Each row was made from one path, in order. Every step used is in the known rows, and no mark comes twice. Write each row's path.
Known rows:
gigos-vibi-ramu-baguf-ziton: .03, -.05, .19, -.07, -.05, .05, -.07, -.13, .08, .06, -.18, -.13, .08, -.02, .14, -.02, .05, .04, .01, -.08, .07, -.03, .03, -.03, -.10, -.17, .02
turavev-baguf-ziton-guke-gigos-vibi-ramu: .05, -.08, -.03, .04, .10, .12, -.02, .14, -.15, .15, .06, -.01, .02, .00, .27, -.04, -.11, .23, -.02, -.03, .08, .00, -.02, -.01, -.02, -.06, -.06
gigos-guke: .05, .06, -.02, -.01, .13, .14, .03, .06, .00, .01, .15, .10, .06, .43, .17, -.18, .14, .14, -.05, -.04, -.20, .05, .00, -.01, .07, .04, .08
vibi-ramu-baguf-turavev: .08, .09, .38, -.05, -.02, .10, -.06, -.23, .11, .09, -.19, -.17, .09, -.11, .23, .05, .07, .07, -.03, .00, .25, -.10, -.02, -.04, -.09, -.18, -.02
vibi-ramu-baguf-nivi: -.06, .06, .06, .13, -.06, .16, .02, -.22, .08, -.05, -.02, -.01, .07, .07, .26, .27, .08, -.01, -.04, .04, -.08, -.10, .08, -.08, .00, -.10, .01
zunef-baguf-ziton: .04, .04, .27, -.11, -.12, -.09, -.06, -.26, .09, -.07, -.15, -.17, .14, -.23, .04, -.14, .18, .02, -.02, -.05, -.03, .07, .01, -.02, -.09, -.30, .02
ziton-guke-gigos-vibi: .10, -.04, .03, -.01, .25, .07, .00, .31, -.16, .04, .08, .04, .01, .60, .05, .13, .02, .13, -.05, .02, -.09, .14, -.07, .00, .06, .02, -.09
nivi-baguf: -.10, .04, .21, .09, -.05, .00, -.02, .18, .06, -.01, .07, .10, -.03, .34, .07, -.11, -.03, .05, -.07, -.04, -.07, .04, -.04, -.03, .04, .01, .10
turavev-baguf: .07, -.02, .24, .09, -.10, .01, .03, .10, -.05, .08, .05, -.08, .02, .08, -.01, -.08, -.18, .00, -.12, -.03, .18, -.07, .04, -.06, .02, -.07, -.12
gigos-guke-ziton-baguf: .17, .10, .09, .08, .03, -.19, -.04, -.01, -.05, .05, .04, .19, .09, .37, .00, .05, -.06, .33, -.13, -.09, -.08, .04, .04, -.08, .04, -.24, .09
gigos-guke-ziton-baguf-ramu: .09, .19, .07, .03, .08, -.04, -.09, -.15, -.08, .04, -.11, .04, .08, .01, .18, -.10, -.01, .03, -.09, -.10, -.07, -.16, .14, -.12, .02, -.17, .05
ziton-guke-gigos-vibi-ramu-baguf-turavev: .13, .09, .38, -.06, .06, .10, -.06, -.11, .02, .10, -.16, -.16, .10, .18, .22, .08, .10, .16, -.05, -.01, .21, -.04, -.05, -.04, -.07, -.18, -.06
guke-ziton-baguf-nivi: .05, .15, .12, .17, -.05, -.05, .00, -.25, .00, -.09, -.03, .17, .07, .09, .10, .38, .02, .07, -.09, -.06, -.20, -.01, .08, -.07, .09, -.27, .00
ziton-guke: .12, .06, -.09, -.04, -.08, -.12, .01, .07, -.19, .06, -.03, .00, -.02, .35, -.36, -.22, .11, .16, -.01, -.06, -.03, .01, -.02, -.03, .00, -.04, -.11
zoteg-turavev: .11, -.03, .18, .01, .07, -.13, -.03, -.14, .03, .11, .04, -.06, -.07, -.02, .05, -.06, .11, .00, .06, -.11, -.04, -.01, .02, -.05, .01, -.12, -.04
zoteg-turavev-baguf-nivi: .05, .07, .29, .19, -.05, .07, .05, -.23, .01, -.02, .06, -.01, .00, .03, .18, .20, .04, -.11, -.07, -.08, -.10, -.07, .09, -.08, .11, -.19, -.13
guke-ziton-baguf: .14, .07, .11, .09, -.04, -.25, -.06, -.03, -.05, .04, -.04, .14, .06, .15, -.08, .13, -.13, .27, -.10, -.07, .01, .01, .04, -.07, .00, -.26, .05
gigos-guke-ziton: .16, .16, .11, .00, .15, .04, .01, -.16, .04, .04, -.04, .23, -.02, .03, .23, .01, .05, .29, -.07, -.10, -.25, .05, -.03, .01, .05, -.10, .09
turavev-baguf-ziton: .07, .00, .33, -.03, -.15, -.02, -.02, -.18, .01, .01, -.16, -.13, .06, -.17, .03, -.09, -.05, -.06, -.05, -.16, .10, -.02, .03, .00, -.02, -.22, -.08
guke-gigos-vibi-ramu-baguf: .01, -.09, .07, .02, .09, .13, -.04, .15, .04, .11, .03, -.09, .07, .33, .26, .08, -.06, .18, -.05, .09, .15, -.05, .02, -.09, -.09, .00, .04
gigos-vibi: .04, -.08, .04, .06, .15, .11, .00, .29, -.06, .09, .11, .08, -.04, .32, .03, .11, .00, -.06, -.02, .05, -.12, .06, -.01, .00, .05, .04, -.07
guke-gigos-vibi-ramu: -.03, -.11, -.14, .06, .19, .17, -.02, .17, -.09, .11, .12, .04, .00, -.07, .38, .07, -.11, .19, .01, .04, .04, .01, -.03, .01, -.01, .04, .02
zunef-baguf: .02, .04, .15, -.02, -.06, -.08, -.02, -.02, .06, -.03, .08, -.12, .12, .00, .00, -.14, .15, .11, -.08, .12, .00, .06, .01, -.08, -.08, -.18, .03
guke-gigos-vibi-ramu-baguf-zunef: -.01, -.18, .24, -.12, .08, .04, -.03, .09, -.20, .00, .00, -.10, .05, -.06, .37, -.20, -.03, .09, .01, -.01, .15, -.04, .00, -.06, -.08, .06, -.02
guke-ziton: .12, .12, .12, .00, .06, -.06, -.01, -.21, .04, .04, -.15, .15, -.06, -.27, .11, .13, -.04, .20, -.03, -.07, -.10, .01, -.03, .03, .00, -.12, .04
zoteg-turavev-baguf-ramu-vibi: .09, .15, .06, -.03, -.02, .06, .02, -.06, .01, .23, -.22, -.14, .05, -.17, -.22, -.19, .09, -.32, -.11, -.11, .17, -.18, .07, -.10, -.07, -.14, -.11
baguf-turavev-zoteg: .08, .15, .23, -.06, -.14, .17, -.05, -.21, .08, .11, -.26, .06, .00, -.03, .11, .04, -.03, -.07, -.06, -.20, .05, -.03, .04, .09, .03, -.07, -.05
nivi-baguf-ramu: -.10, .15, .16, .03, .03, .09, -.08, -.03, .00, -.01, -.10, -.02, .00, .00, .23, -.22, .01, -.17, -.05, -.07, -.05, -.16, .08, -.08, .02, .00, .06

Write each row's path:
.04, -.15, .21, -.13, .05, .00, -.03, .11, -.27, .02, -.01, -.10, .05, .07, .24, -.27, .01, .16, .01, -.03, .14, -.04, -.01, -.06, -.08, .04, -.07 : ziton-guke-gigos-vibi-ramu-baguf-zunef
.02, -.02, .18, -.09, -.10, .02, -.07, -.23, .09, .03, -.22, -.16, .09, -.14, .13, -.06, .05, .06, .02, -.09, .10, -.05, .04, -.03, -.12, -.18, .04 : vibi-ramu-baguf-ziton
.01, .15, .51, .01, -.03, .05, -.05, -.12, .10, .01, -.13, -.02, .03, .03, .18, .00, .08, -.01, -.06, -.08, .07, .01, -.08, .01, .02, -.15, .00 : nivi-baguf-turavev
.01, .17, -.12, -.08, .01, .10, .01, -.06, .03, .16, -.27, -.08, .06, -.21, -.23, -.13, .14, -.33, -.08, -.05, .10, -.14, .04, -.06, -.08, -.06, -.04 : baguf-ramu-vibi
.10, .17, .29, -.07, -.17, .14, -.06, -.22, .11, .10, -.22, .00, .06, -.03, .11, -.03, .04, -.01, -.10, -.14, .05, .00, .04, .05, -.01, -.16, -.03 : zunef-baguf-turavev-zoteg
.01, -.09, .04, .04, .03, .11, -.04, .16, .03, .15, .04, -.07, .04, .29, .16, .01, -.05, .13, -.03, .09, .14, -.09, .04, -.10, -.10, .00, .03 : gigos-vibi-ramu-baguf
-.05, .04, .31, -.04, -.11, -.02, -.06, -.12, .09, -.06, -.16, -.01, .03, .02, .08, -.11, .06, -.02, -.01, -.16, -.07, .06, -.02, .02, .00, -.16, .07 : nivi-baguf-ziton
.05, -.07, .07, .01, .28, .13, .00, .27, -.06, .01, .10, .04, .02, .42, .23, .24, -.03, .05, -.04, .05, -.08, .13, -.06, .01, .06, .03, -.04 : guke-gigos-vibi
-.09, -.09, .34, -.06, -.04, -.04, -.02, .11, -.18, -.08, .02, .03, -.02, -.06, .20, -.35, .00, -.01, .00, -.10, -.01, .01, -.04, -.01, .01, .06, .01 : nivi-baguf-zunef
-.03, -.11, -.17, .09, .09, .16, -.02, .18, -.08, .17, .13, .06, -.04, -.15, .24, -.03, -.08, .10, .03, .05, .01, -.04, .01, .00, -.03, .04, .00 : gigos-vibi-ramu
.09, -.07, .26, -.06, -.04, -.23, -.05, -.04, -.26, -.04, -.05, .06, .04, -.21, .10, -.19, -.07, .14, -.03, -.11, .05, -.01, .02, -.05, -.02, -.13, -.03 : guke-ziton-baguf-zunef
.21, .06, .21, -.06, -.16, -.18, -.02, -.09, -.18, .10, -.13, -.11, .00, .23, -.33, -.31, .11, .12, -.03, -.21, .02, -.01, .01, -.05, -.01, -.24, -.18 : zoteg-turavev-baguf-ziton-guke
-.01, .15, .11, -.04, .02, .03, -.08, -.17, -.01, -.01, -.08, -.18, .11, -.24, .19, -.24, .13, -.13, -.06, .05, -.01, -.15, .12, -.12, -.07, -.14, .02 : zunef-baguf-ramu
.06, .09, .15, -.11, .09, -.06, -.02, -.03, -.10, -.10, -.12, -.06, .09, .41, .07, -.01, .06, .27, -.05, -.13, -.01, .14, -.10, .02, .02, -.10, .00 : nivi-baguf-ziton-guke-gigos
-.04, .04, .07, .14, .00, .20, .02, -.12, .06, -.02, .02, .02, .05, .18, .27, .30, .08, -.03, -.04, .05, -.11, -.08, .08, -.09, .02, -.09, -.01 : gigos-vibi-ramu-baguf-nivi
.13, .06, .04, -.10, -.15, -.10, -.04, -.08, -.13, .08, -.18, -.11, .05, .26, -.27, -.26, .15, .20, .00, -.12, .03, -.03, .01, -.05, -.08, -.16, -.08 : vibi-ramu-baguf-ziton-guke
.07, .17, .08, .03, .04, -.09, -.10, -.17, -.08, .03, -.16, .00, .06, -.15, .12, -.04, -.06, -.02, -.07, -.09, .00, -.18, .14, -.11, -.01, -.18, .03 : guke-ziton-baguf-ramu
.14, .08, .03, -.10, -.13, -.14, -.02, -.10, -.16, .02, -.17, -.06, .02, .21, -.34, -.23, .16, .12, .01, -.16, -.06, .03, -.01, -.01, -.02, -.16, -.11 : baguf-ziton-guke
.03, -.14, .36, -.06, -.07, -.05, .01, .05, -.26, -.02, .02, -.09, .01, -.24, .15, -.35, -.11, -.05, -.04, -.09, .17, -.07, .02, -.04, -.01, .01, -.14 : turavev-baguf-zunef
.15, -.04, .37, .10, -.05, -.07, .01, -.01, -.04, .16, .09, -.11, -.04, .07, .03, -.14, -.10, .00, -.08, -.11, .15, -.07, .05, -.09, .03, -.15, -.14 : zoteg-turavev-baguf
-.02, -.16, .20, -.12, -.03, .00, -.03, .00, -.17, .01, -.04, -.11, .04, -.21, .26, -.31, -.01, .06, .03, -.02, .17, -.10, .03, -.06, -.11, .04, -.02 : vibi-ramu-baguf-zunef
.10, .08, .13, -.15, .08, -.09, -.02, -.10, -.11, -.10, -.11, -.13, .14, .29, .05, -.02, .12, .29, -.05, -.07, .01, .15, -.08, .00, -.02, -.18, -.02 : zunef-baguf-ziton-guke-gigos
.16, .05, .22, -.10, .10, -.09, -.02, -.11, -.13, -.03, -.10, -.14, .08, .33, .07, -.02, .05, .25, -.04, -.16, .06, .10, -.06, -.01, .02, -.18, -.09 : zoteg-turavev-baguf-ziton-guke-gigos
.08, .07, .00, -.09, .14, -.04, .01, .03, -.15, -.07, -.04, -.05, .07, .41, .04, .05, .03, .28, -.04, -.05, .03, .12, -.09, .01, .03, -.02, -.04 : ziton-guke-gigos
.02, -.07, -.11, .01, .14, .12, -.03, .12, -.14, .12, .05, .01, .01, -.03, .26, -.02, -.04, .23, .02, -.02, .02, .03, -.03, .02, -.03, -.03, -.02 : baguf-ziton-guke-gigos-vibi-ramu
.03, .11, .18, .04, -.01, .10, -.04, -.08, -.08, .06, -.10, -.15, .03, -.18, .17, -.20, -.10, -.21, -.08, -.06, .12, -.24, .14, -.10, .00, -.05, -.09 : turavev-baguf-ramu
.20, .19, .43, .00, .02, -.08, -.06, -.24, .02, .05, -.14, .04, .11, .05, .12, .11, .06, .20, -.10, -.11, .05, .01, -.03, -.03, .02, -.33, .00 : gigos-guke-ziton-baguf-turavev
.09, .10, .13, -.06, -.15, -.14, -.03, -.01, -.12, .02, -.14, -.01, .00, .36, -.30, -.30, .15, .15, -.02, -.18, -.09, .05, -.03, -.02, .00, -.15, -.06 : nivi-baguf-ziton-guke
.15, .03, .05, -.08, -.10, -.08, -.04, .01, -.15, .11, -.14, -.08, .03, .38, -.25, -.22, .14, .18, -.01, -.11, .00, -.01, .01, -.06, -.07, -.16, -.10 : gigos-vibi-ramu-baguf-ziton-guke
-.02, -.06, -.03, .04, .12, .13, -.04, .17, -.11, .11, .07, .05, .00, .10, .29, -.06, -.05, .24, .00, -.03, .00, .04, -.05, .01, -.01, -.03, .02 : nivi-baguf-ziton-guke-gigos-vibi-ramu
.02, .19, -.04, -.09, -.02, .06, .00, -.07, .06, .14, -.23, -.14, .12, -.21, -.23, -.19, .21, -.27, -.12, .00, .11, -.11, .05, -.10, -.12, -.15, -.03 : zunef-baguf-ramu-vibi
.13, -.02, .42, -.03, -.11, -.08, -.04, -.25, .03, .06, -.14, -.17, .02, -.18, .06, -.13, .01, -.06, -.02, -.21, .08, -.02, .04, -.03, -.01, -.28, -.10 : zoteg-turavev-baguf-ziton
.09, .23, -.07, -.04, .03, .03, .00, -.05, .01, .18, -.23, .02, .11, .01, -.21, -.12, .13, -.15, -.14, -.11, .05, -.12, .06, -.09, -.06, -.18, .01 : gigos-guke-ziton-baguf-ramu-vibi
.18, .17, .43, .01, -.03, -.12, -.07, -.26, .02, .05, -.20, .01, .09, -.11, .07, .17, .02, .15, -.08, -.09, .12, -.01, -.03, -.02, .00, -.34, -.03 : guke-ziton-baguf-turavev
.08, .09, .26, .04, .04, .04, -.06, -.15, -.06, .11, -.07, -.18, .00, -.19, .20, -.23, -.04, -.21, -.05, -.11, .09, -.24, .15, -.12, .01, -.11, -.11 : zoteg-turavev-baguf-ramu
